Known rows, with every step that occurs:
pafariz, rogaso, fuvopiz: [-1.57  2.17 -1.98  0.36 -0.12  2.32 -1.78 -2.07  1.87  0.43 -0.84  0.21
 -0.19 -3.23  1.05 -0.60 -0.52 -1.81  0.19 -0.11  2.23]
bapil, fuvopiz, bivebu: [-1.23  1.89  0.69  0.41  2.57  0.93  3.37 -0.56  3.86  0.19  2.21 -0.42
 -5.90  2.38  3.65 -0.28  1.59  4.14  5.50  0.74 -0.59]
pafariz, bapil: [-1.12  0.33 -0.33  0.69  1.77  1.34  0.49 -1.24 -1.89  0.55  0.36 -0.13
  0.36 -1.59 -2.54 -2.34 -0.34  1.76  0.19 -1.50  1.70]
pafariz, bapil, fuvopiz, bivebu, giva, rogaso: [ 3.58 -0.71 -0.92 -0.27  0.03 -1.36  2.00 -1.31 -3.23 -1.06  1.32  0.72
 -1.77  2.31 -0.37  0.30 -0.66  0.25 -2.48 -0.99 -1.22]
giva, bivebu: [-0.90 -1.62  2.06  2.35 -3.48 -1.75  0.94  4.56  0.56 -3.34  3.12 -1.08
  1.42 -1.38  1.32 -0.44 -1.16  1.23  2.78  1.66  1.35]
nosu, bapil, fuvopiz, bivebu, giva: [ 1.61  0.63  1.61 -0.17  0.33  2.13  1.41  1.98 -0.77  1.33  0.36  0.84
 -2.41  0.90  4.57 -1.62  2.98  0.31  3.11  1.23 -1.30]
fuvopiz, bapil, nosu: [-7.16  2.46  4.36  0.20 -0.54 -0.48  0.64  3.09  2.37  2.94 -1.45  3.87
  1.35  4.62 -0.52 -0.58  2.82  2.33  3.21  0.37 -0.04]
bivebu, giva, rogaso, fuvopiz, bapil, pafariz: [-2.44  0.54 -0.38 -0.85  0.08 -2.40 -1.63  1.45 -2.36  1.70  3.76  1.42
 -0.53 -2.13 -1.00  1.61 -0.65 -2.58 -3.47  0.21 -0.90]
pafariz, bivebu, giva: [ 3.26 -3.70  2.35  0.40  1.93  0.88 -4.87  1.06  0.76  1.35 -1.69 -1.27
  3.51 -1.31  0.78 -1.79  1.92 -0.19 -0.09 -1.19  0.33]
bivebu, giva, rogaso: [ 1.81 -1.69 -1.43  0.46 -2.14 -4.27 -0.28  1.01 -2.49 -0.84  1.08  0.79
 -0.06  1.42 -1.32 -0.49 -1.11 -0.45 -3.44 -1.07  0.88]
pafariz, bivebu, giva, rogaso, fuvopiz: [ 1.49 -0.61  1.09 -0.79 -0.57 -0.57 -1.85 -0.58 -0.33 -1.87 -1.01 -0.91
  1.81 -1.11 -0.95  1.44 -1.67 -3.01 -0.65 -1.44  1.89]
fuvopiz, bivebu, giva: [ 1.48 -1.72  1.13 -0.80 -1.03  0.87  0.13  1.67 -0.52  0.40 -0.97  1.04
 -1.23  0.09  4.05 -1.59  2.85  1.42  1.47  1.23 -1.58]
bapil, fuvopiz, bivebu, giva, rogaso, pafariz: [ 4.04 -0.29 -2.56 -0.06 -2.18 -1.52  2.08 -2.29 -1.31 -1.09 -0.09  0.91
 -1.42 -0.49 -0.66  1.18 -1.66 -0.66 -3.28 -0.16 -0.01]
bivebu, giva, rogaso, fuvopiz: [ 0.40  0.68  0.42 -0.67 -2.25 -0.81 -0.52  0.34 -1.50 -1.36 -0.12  0.31
  0.89 -1.02 -0.06  1.32 -1.46 -2.88 -0.69 -0.87  2.19]
rogaso, pafariz, bapil, fuvopiz, bivebu: [ 0.79  2.04  0.02 -0.16  2.95  3.02  4.28 -2.82  1.48 -0.21  1.12 -0.24
 -4.82  0.90  1.92  0.07  0.73  3.21  3.54  0.26 -1.44]
pafariz, bivebu, giva, rogaso, fuvopiz, bapil: [-4.87 -2.46  2.06  0.51 -2.96 -0.63 -1.70  2.00 -0.50 -1.10 -1.35  1.88
  1.51  0.48 -0.28  2.21  0.68 -0.32 -2.13  2.44  0.09]
nosu, bapil, fuvopiz, bivebu, giva, rogaso: [ 1.93 -0.27 -0.97 -0.03 -0.89 -3.18  2.57  0.89 -1.98 -1.75  1.13  0.43
 -3.03  3.05 -0.16 -0.34 -0.66 -0.62 -0.58  0.01 -0.83]
nosu, bapil, pafariz: [-2.84  2.59 -1.80 -0.26  3.04 -4.56  0.28  2.63  0.18  0.91  4.13 -1.64
 -3.31 -2.10 -3.16 -2.68 -1.71 -2.84  2.46 -0.73  1.08]
rogaso, giva: [-0.72  0.57 -3.61  0.74  0.53  1.45 -1.68  0.06  2.76  1.46 -3.75 -5.99
  4.77  1.85 -1.33 -0.78 -0.26  1.77  1.61 -0.14  1.43]

Rows:
[-6.00 -1.21  1.42  0.56 -4.60 -0.91 -0.36  2.71 -1.67 -0.64 -0.55  3.09
  0.51  0.53  0.59  2.03  0.86 -0.05 -2.19  2.94  0.53] | bivebu, giva, rogaso, fuvopiz, bapil
[-4.69  1.24 -0.20 -0.46  0.92 -1.98 -1.49  1.55 -0.38  2.05  3.85  0.89
 -1.22 -2.63 -0.80  1.03 -0.37 -1.42 -1.31  0.50  0.04] | rogaso, fuvopiz, bapil, pafariz
[ 3.96  3.21 -0.32  1.63  2.30  3.56  1.29 -3.41 -3.04  2.96  3.28  0.64
 -0.01 -0.72 -0.25  0.49 -0.43  0.00 -1.72 -2.46  1.42] | bivebu, giva, rogaso, pafariz, bapil, fuvopiz
[ 2.07 -2.09 -1.35 -0.53 -1.76 -3.82  1.35  0.37 -1.82 -2.07  0.33  0.55
 -2.04  2.36 -0.32 -0.09 -0.74  0.35 -2.13 -0.20 -0.97] | fuvopiz, bivebu, giva, rogaso
[-0.80  1.27 -1.80 -1.91  1.89  1.44  1.65 -2.65  2.99 -1.54 -0.58 -0.49
 -4.75 -1.34  2.16 -0.05 -0.13  0.15  2.57  1.02 -1.98] | bapil, pafariz, rogaso, fuvopiz, bivebu
[-6.40  3.12  4.44 -0.68 -1.12 -0.30  1.02  2.19  1.42  1.54 -1.88  3.91
  1.71  4.51 -1.19  1.12  1.44  0.29  2.35  0.02  0.01] | giva, rogaso, fuvopiz, bapil, nosu
[-3.87  1.39  5.54 -1.03  0.15  0.95 -0.83  1.58  1.29  1.61 -3.04  3.14
  3.53  4.20 -1.15  1.34  1.93 -0.63  1.71 -0.53 -1.00] | pafariz, bivebu, giva, rogaso, fuvopiz, bapil, nosu
[ 1.59 -0.81  1.80 -1.54 -1.35  2.23  0.00  1.29 -0.69 -0.14 -1.53  0.98
 -0.63 -0.87  4.52 -0.51  2.41 -0.16  1.87  1.19 -1.28] | rogaso, fuvopiz, bivebu, giva
[-1.10 -3.34  1.42  0.29  5.91 -2.24 -4.94 -0.36  3.84  0.64  0.87 -2.95
  1.25 -1.42 -3.56 -0.12 -0.45  0.30 -0.31 -1.38 -0.47] | fuvopiz, bapil, pafariz, bivebu
[-4.85  2.60  4.80 -0.92 -1.63  0.63  0.41  2.46  0.17  2.09 -2.12  4.35
  2.62  4.20 -0.25  1.09  2.15 -0.41  1.54  0.08 -0.61] | bivebu, giva, rogaso, fuvopiz, bapil, nosu
[ 4.20  0.21  0.93 -0.62  0.45  4.07  1.22 -0.86 -2.21  1.62 -0.05  1.30
 -0.82 -0.66  3.89 -0.49  2.43  0.62  0.26  0.32 -1.88] | rogaso, pafariz, bapil, fuvopiz, bivebu, giva
[ 3.08 -1.25 -3.00  0.15 -3.52 -3.10  0.72 -1.20 -1.89 -1.34 -0.94  0.76
  0.21 -1.55 -2.22  0.49 -2.25 -1.27 -4.49 -0.44  1.21] | bivebu, giva, rogaso, pafariz
[ 4.63 -3.78  1.38  0.11  0.86  1.27 -4.45 -0.21  0.33  0.98 -2.60 -0.98
  3.84 -2.52  0.07 -1.02  1.15 -1.06 -1.44 -1.07  0.21] | rogaso, pafariz, bivebu, giva
[-4.60  0.30 -0.82  0.28  1.18 -3.41 -1.46  2.05 -0.17  2.62  4.56  0.94
 -1.81 -1.68 -1.29 -0.06 -0.01  0.14 -1.78  0.52 -0.33] | fuvopiz, bapil, pafariz
[ 0.40  4.00  0.89  2.37  4.04  3.64  0.98 -1.90 -0.62  3.75  4.47 -0.06
 -1.12  0.01  0.54 -0.78  0.66  2.02  1.79 -2.38  2.49] | pafariz, bapil, fuvopiz
[ 1.91 -1.08 -2.52  2.08 -2.32  2.12 -0.65  1.13  1.01 -2.23 -0.89 -4.48
  5.60 -0.54  0.43 -0.02 -1.57  0.18  0.20  1.84 -0.62] | pafariz, rogaso, giva, bivebu
[ 2.70 -4.01 -0.67  0.52  2.97 -2.81 -2.90 -2.94  4.04 -2.57 -2.58 -3.54
  1.70 -0.99 -5.08  0.23 -2.71 -0.04 -1.20 -2.11  1.27] | giva, rogaso, pafariz, bivebu
[ 2.26 -0.72  0.23 -1.39 -0.91  3.17 -0.50 -0.21 -0.69  0.29 -1.94  1.25
 -0.62 -1.34  4.62 -0.88  2.45 -0.64  0.45  1.30 -1.85] | pafariz, rogaso, fuvopiz, bivebu, giva
[-2.70  0.54  0.82 -1.57  0.07  0.68  2.71 -0.09  3.46 -2.67 -1.35 -0.72
 -4.30  0.23  2.69  0.20  0.56  1.77  5.50  1.46 -0.35] | rogaso, fuvopiz, bivebu
[ 1.84 -0.17 -2.78  0.05  0.02  0.09  1.82 -3.74 -3.49 -1.39 -0.64  0.10
  0.53 -2.19 -5.05 -0.56 -2.86  0.03 -3.49 -1.65  1.08] | giva, rogaso, pafariz, bapil
[ 2.28 -0.15  0.63 -1.31  0.75 -0.94 -2.17 -0.92 -0.86 -1.24  0.33 -1.16
  1.59 -1.88 -1.54  1.85 -2.14 -4.12 -1.47 -2.09  1.16] | bapil, pafariz, bivebu, giva, rogaso, fuvopiz
[ 0.85 -1.22 -2.58  1.73 -2.19  1.96 -0.96  1.41  0.08 -1.59  0.13 -3.67
  5.37 -0.87  0.19  0.83 -1.54 -0.34 -1.40  2.45 -2.00] | fuvopiz, bapil, pafariz, rogaso, giva, bivebu
[ 1.50  1.71 -0.65 -0.26  2.73  1.85  4.75 -3.42  0.71 -1.06  1.32 -0.23
 -5.10  1.75  0.88  0.62 -0.20  2.85  2.27 -0.06 -1.60] | giva, rogaso, pafariz, bapil, fuvopiz, bivebu
[ 0.84  0.84 -6.77  1.07  1.29  3.01 -2.81 -3.01  2.88  2.28 -4.50 -5.28
  4.61  0.79 -1.25 -1.55 -0.32  0.97 -1.52 -0.02  0.24] | pafariz, rogaso, giva
[ 3.32 -1.54 -2.97 -0.55 -3.19 -2.72  1.90 -1.63 -1.27 -2.17 -1.56  0.78
 -1.10 -0.90 -1.50  0.70 -2.01 -0.71 -3.58  0.27 -0.19] | fuvopiz, bivebu, giva, rogaso, pafariz
